What can hang from each mark
z_396: z_563
z_401: z_601 z_860
z_201: z_601
z_860: z_401
z_298: z_601
z_601: z_179 z_201 z_783
z_325: z_601 z_860
z_563: z_401

Known rows, with every way that one mark hangs from another
[z_325 [z_601 z_179 z_201 z_783] z_860]: [.22,-.14,.11,.07,-.05,-.23,-.10,-.03,.05,.18,.26,.03,.04,-.06,-.08,-.39,-.23,.10,.12,-.19,-.18,.75]
[z_401 z_601]: [.08,-.04,.18,.08,-.03,-.11,-.19,.12,-.01,-.14,.05,-.03,.13,.00,.01,-.07,-.22,.04,.01,.02,.02,.37]
[z_396 [z_563 [z_401 [z_601 z_179] z_860]]]: [.11,-.22,.21,-.02,-.02,-.29,-.18,.13,.02,-.58,.22,.12,.05,.00,.21,.06,-.09,.08,-.08,-.14,.26,.75]
[z_601 z_201 z_783]: [.09,-.08,.10,.05,-.19,-.27,.02,.10,-.01,.11,.22,-.05,-.15,.05,-.17,-.23,-.40,-.02,.14,-.14,-.05,.45]
[z_601 z_783]: [.06,-.12,.13,.03,-.09,-.26,-.10,.15,-.01,.02,.16,-.01,-.10,.04,-.05,-.21,-.33,.09,.10,.00,.00,.38]
[z_401 [z_601 z_179 z_201 z_783] z_860]: [.15,-.04,.22,.03,-.16,-.34,-.07,.19,-.05,-.25,.27,-.07,.01,.05,-.11,-.09,-.38,.04,.07,-.21,.15,.69]
[z_325 z_601]: [.13,-.10,.12,.17,-.02,-.18,-.13,.04,.02,.08,.00,-.06,.14,-.05,.01,-.21,-.18,.13,.00,-.09,-.16,.45]
[z_298 z_601]: [.05,-.17,.13,.03,-.11,-.11,-.17,.07,-.10,.00,.08,-.05,.07,.10,-.01,-.27,-.38,.13,-.06,-.08,-.06,.35]
[z_325 [z_860 [z_401 [z_601 z_179]]]]: [.20,-.29,.23,-.03,.03,-.04,-.19,.02,-.01,-.10,.22,.01,.18,-.04,.16,-.17,-.12,.10,-.07,-.03,-.02,.62]
[z_201 [z_601 z_783]]: [.15,-.19,.15,.14,-.07,-.24,-.15,.27,-.10,-.04,.15,-.01,.04,.08,-.01,-.17,-.50,.11,.07,-.06,-.06,.41]
[z_860 [z_401 [z_601 z_179 z_201 z_783]]]: [.20,-.16,.34,-.02,-.07,-.20,-.11,.04,-.03,-.01,.28,-.05,-.01,-.03,-.06,-.24,-.43,.06,-.01,-.09,.08,.68]
[z_396 z_563]: [.02,-.25,.12,.08,-.01,-.26,-.15,.04,-.01,-.03,.15,.13,-.13,.11,.12,-.06,-.21,.09,.09,-.01,-.03,.36]
[z_563 z_401]: [.10,-.16,.09,.05,-.12,-.13,-.04,.06,.06,-.23,.10,-.03,.01,-.01,.04,-.12,-.12,-.04,-.05,-.15,.06,.45]
[z_601 z_179 z_783]: [.13,-.14,.19,.05,-.02,-.30,-.17,.05,-.03,-.05,.23,.10,-.06,.08,.00,-.24,-.34,.06,.09,-.05,.09,.49]
[z_563 [z_401 [z_601 z_201 z_783] z_860]]: [.12,-.04,.16,-.05,-.27,-.25,.03,.29,.05,-.37,.23,-.17,-.04,-.10,-.12,-.06,-.29,.00,.01,-.22,.16,.69]
[z_563 [z_401 z_860]]: [.08,-.18,.04,.03,-.22,-.23,.04,.22,.04,-.38,.14,-.12,.02,.00,.06,.00,-.10,.01,-.09,-.27,.11,.51]
[z_396 [z_563 [z_401 z_601 z_860]]]: [.05,-.20,.15,-.04,-.10,-.25,-.11,.25,.04,-.51,.16,.00,.00,-.04,.16,.10,-.11,.10,-.05,-.09,.17,.62]
[z_563 [z_401 [z_601 z_179 z_783] z_860]]: [.15,-.09,.23,-.06,-.11,-.29,-.14,.24,.03,-.52,.24,-.01,.06,-.06,.03,-.09,-.22,.07,-.06,-.13,.29,.74]
[z_396 [z_563 [z_401 [z_601 z_783] z_860]]]: [.05,-.18,.20,-.12,-.13,-.35,-.12,.33,.06,-.46,.25,.03,-.13,-.08,.10,.00,-.21,.16,.02,.00,.21,.67]
[z_563 [z_401 [z_601 z_179 z_201] z_860]]: [.18,-.08,.17,.06,-.17,-.20,-.02,.09,.01,-.49,.22,-.11,.13,-.01,-.02,.00,-.17,-.10,-.09,-.36,.22,.77]
[z_563 [z_401 z_601 z_860]]: [.09,-.08,.13,.00,-.17,-.16,-.06,.27,.04,-.51,.11,-.13,.13,-.07,.05,.05,-.10,.02,-.10,-.18,.17,.58]
[z_396 [z_563 z_401]]: [.06,-.26,.11,.01,-.05,-.22,-.11,.04,.07,-.21,.18,.13,-.13,.02,.15,-.07,-.11,.02,.02,-.07,.07,.50]

Rows
[.15,-.07,.18,.12,-.15,-.24,-.06,.10,-.06,-.29,.18,-.10,.14,.07,-.05,.01,-.27,-.05,-.01,-.29,.12,.64]	[z_401 [z_601 z_179 z_201] z_860]
[.15,-.10,.17,.08,-.11,-.30,-.06,-.01,-.03,.04,.27,.03,-.11,.09,-.12,-.25,-.41,-.03,.12,-.19,.04,.57]	[z_601 z_179 z_201 z_783]
[.16,-.22,.20,-.12,-.16,-.09,-.01,.16,.02,.10,.29,-.12,-.03,-.11,-.06,-.24,-.30,.10,.05,-.03,-.13,.62]	[z_325 [z_860 [z_401 [z_601 z_201 z_783]]]]
[.14,-.14,.06,.03,-.05,-.20,-.12,.13,.06,.17,.15,-.02,.04,-.11,.00,-.35,-.16,.22,.12,.01,-.23,.57]	[z_325 [z_601 z_783] z_860]
[.21,-.22,.21,.16,.01,-.28,-.22,.16,-.12,-.11,.21,.09,.10,.12,.03,-.19,-.50,.09,.06,-.10,.03,.53]	[z_201 [z_601 z_179 z_783]]
[.19,-.23,.32,.02,.05,-.11,-.21,.00,-.05,-.15,.15,.00,.15,.00,.11,-.14,-.25,.09,-.11,-.04,.08,.57]	[z_860 [z_401 [z_601 z_179]]]
[.11,-.19,.23,-.04,-.05,-.23,-.26,.05,-.11,-.02,.22,.06,-.02,.11,-.02,-.41,-.50,.18,-.02,-.04,.06,.53]	[z_298 [z_601 z_179 z_783]]
[.09,-.01,.16,.01,-.24,-.30,.01,.30,-.03,-.18,.20,-.17,-.04,-.01,-.15,-.05,-.39,.05,.09,-.16,.06,.57]	[z_401 [z_601 z_201 z_783] z_860]
[.17,-.11,.05,.06,-.14,-.20,-.01,.07,.07,.26,.20,-.07,-.01,-.10,-.13,-.36,-.22,.10,.15,-.15,-.26,.63]	[z_325 [z_601 z_201 z_783] z_860]
[.11,-.08,.23,.00,-.08,-.33,-.18,.25,-.05,-.34,.22,-.01,.07,.02,.01,-.08,-.33,.14,.02,-.07,.19,.62]	[z_401 [z_601 z_179 z_783] z_860]
[.13,-.06,.12,.02,-.26,-.16,.04,.20,.04,-.42,.15,-.19,.08,-.06,-.06,.04,-.17,-.07,-.06,-.31,.14,.64]	[z_563 [z_401 [z_601 z_201] z_860]]
[.18,-.27,.26,-.11,.00,-.13,-.20,.12,.01,-.05,.30,.03,.05,-.07,.10,-.26,-.22,.18,.00,.05,.01,.68]	[z_325 [z_860 [z_401 [z_601 z_179 z_783]]]]
[.28,-.32,.16,.09,-.05,-.09,-.02,-.12,.03,.21,.22,-.07,.14,-.08,.05,-.33,-.14,.10,-.04,-.28,-.24,.76]	[z_325 [z_601 z_179 z_201] [z_860 z_401]]
[.13,-.15,.22,-.01,-.14,-.25,-.15,-.01,-.11,.08,.27,.02,-.06,.12,-.14,-.41,-.57,.07,.03,-.19,.02,.61]	[z_298 [z_601 z_179 z_201 z_783]]
[.10,-.18,.30,-.09,-.06,-.16,-.14,.20,-.01,-.03,.18,-.08,-.01,-.08,.01,-.21,-.37,.17,-.02,.11,.03,.50]	[z_860 [z_401 [z_601 z_783]]]
[.19,-.18,.12,.05,.04,-.24,-.20,.03,.04,.10,.21,.08,.08,-.08,.04,-.38,-.17,.19,.10,-.04,-.14,.68]	[z_325 [z_601 z_179 z_783] z_860]
[.13,-.27,.16,-.05,-.06,.00,-.11,.13,.01,-.04,.16,-.07,.13,-.08,.12,-.13,-.11,.13,-.04,.02,-.11,.50]	[z_325 [z_860 [z_401 z_601]]]
[.15,-.04,.15,.11,-.12,-.27,-.04,.07,.04,.21,.13,-.09,-.03,-.06,-.16,-.33,-.36,.09,.10,-.15,-.16,.57]	[z_325 [z_601 z_201 z_783]]
[.13,-.26,.20,-.14,-.08,-.09,-.12,.21,.02,.02,.24,-.06,.00,-.12,.05,-.24,-.23,.20,.03,.11,-.09,.55]	[z_325 [z_860 [z_401 [z_601 z_783]]]]
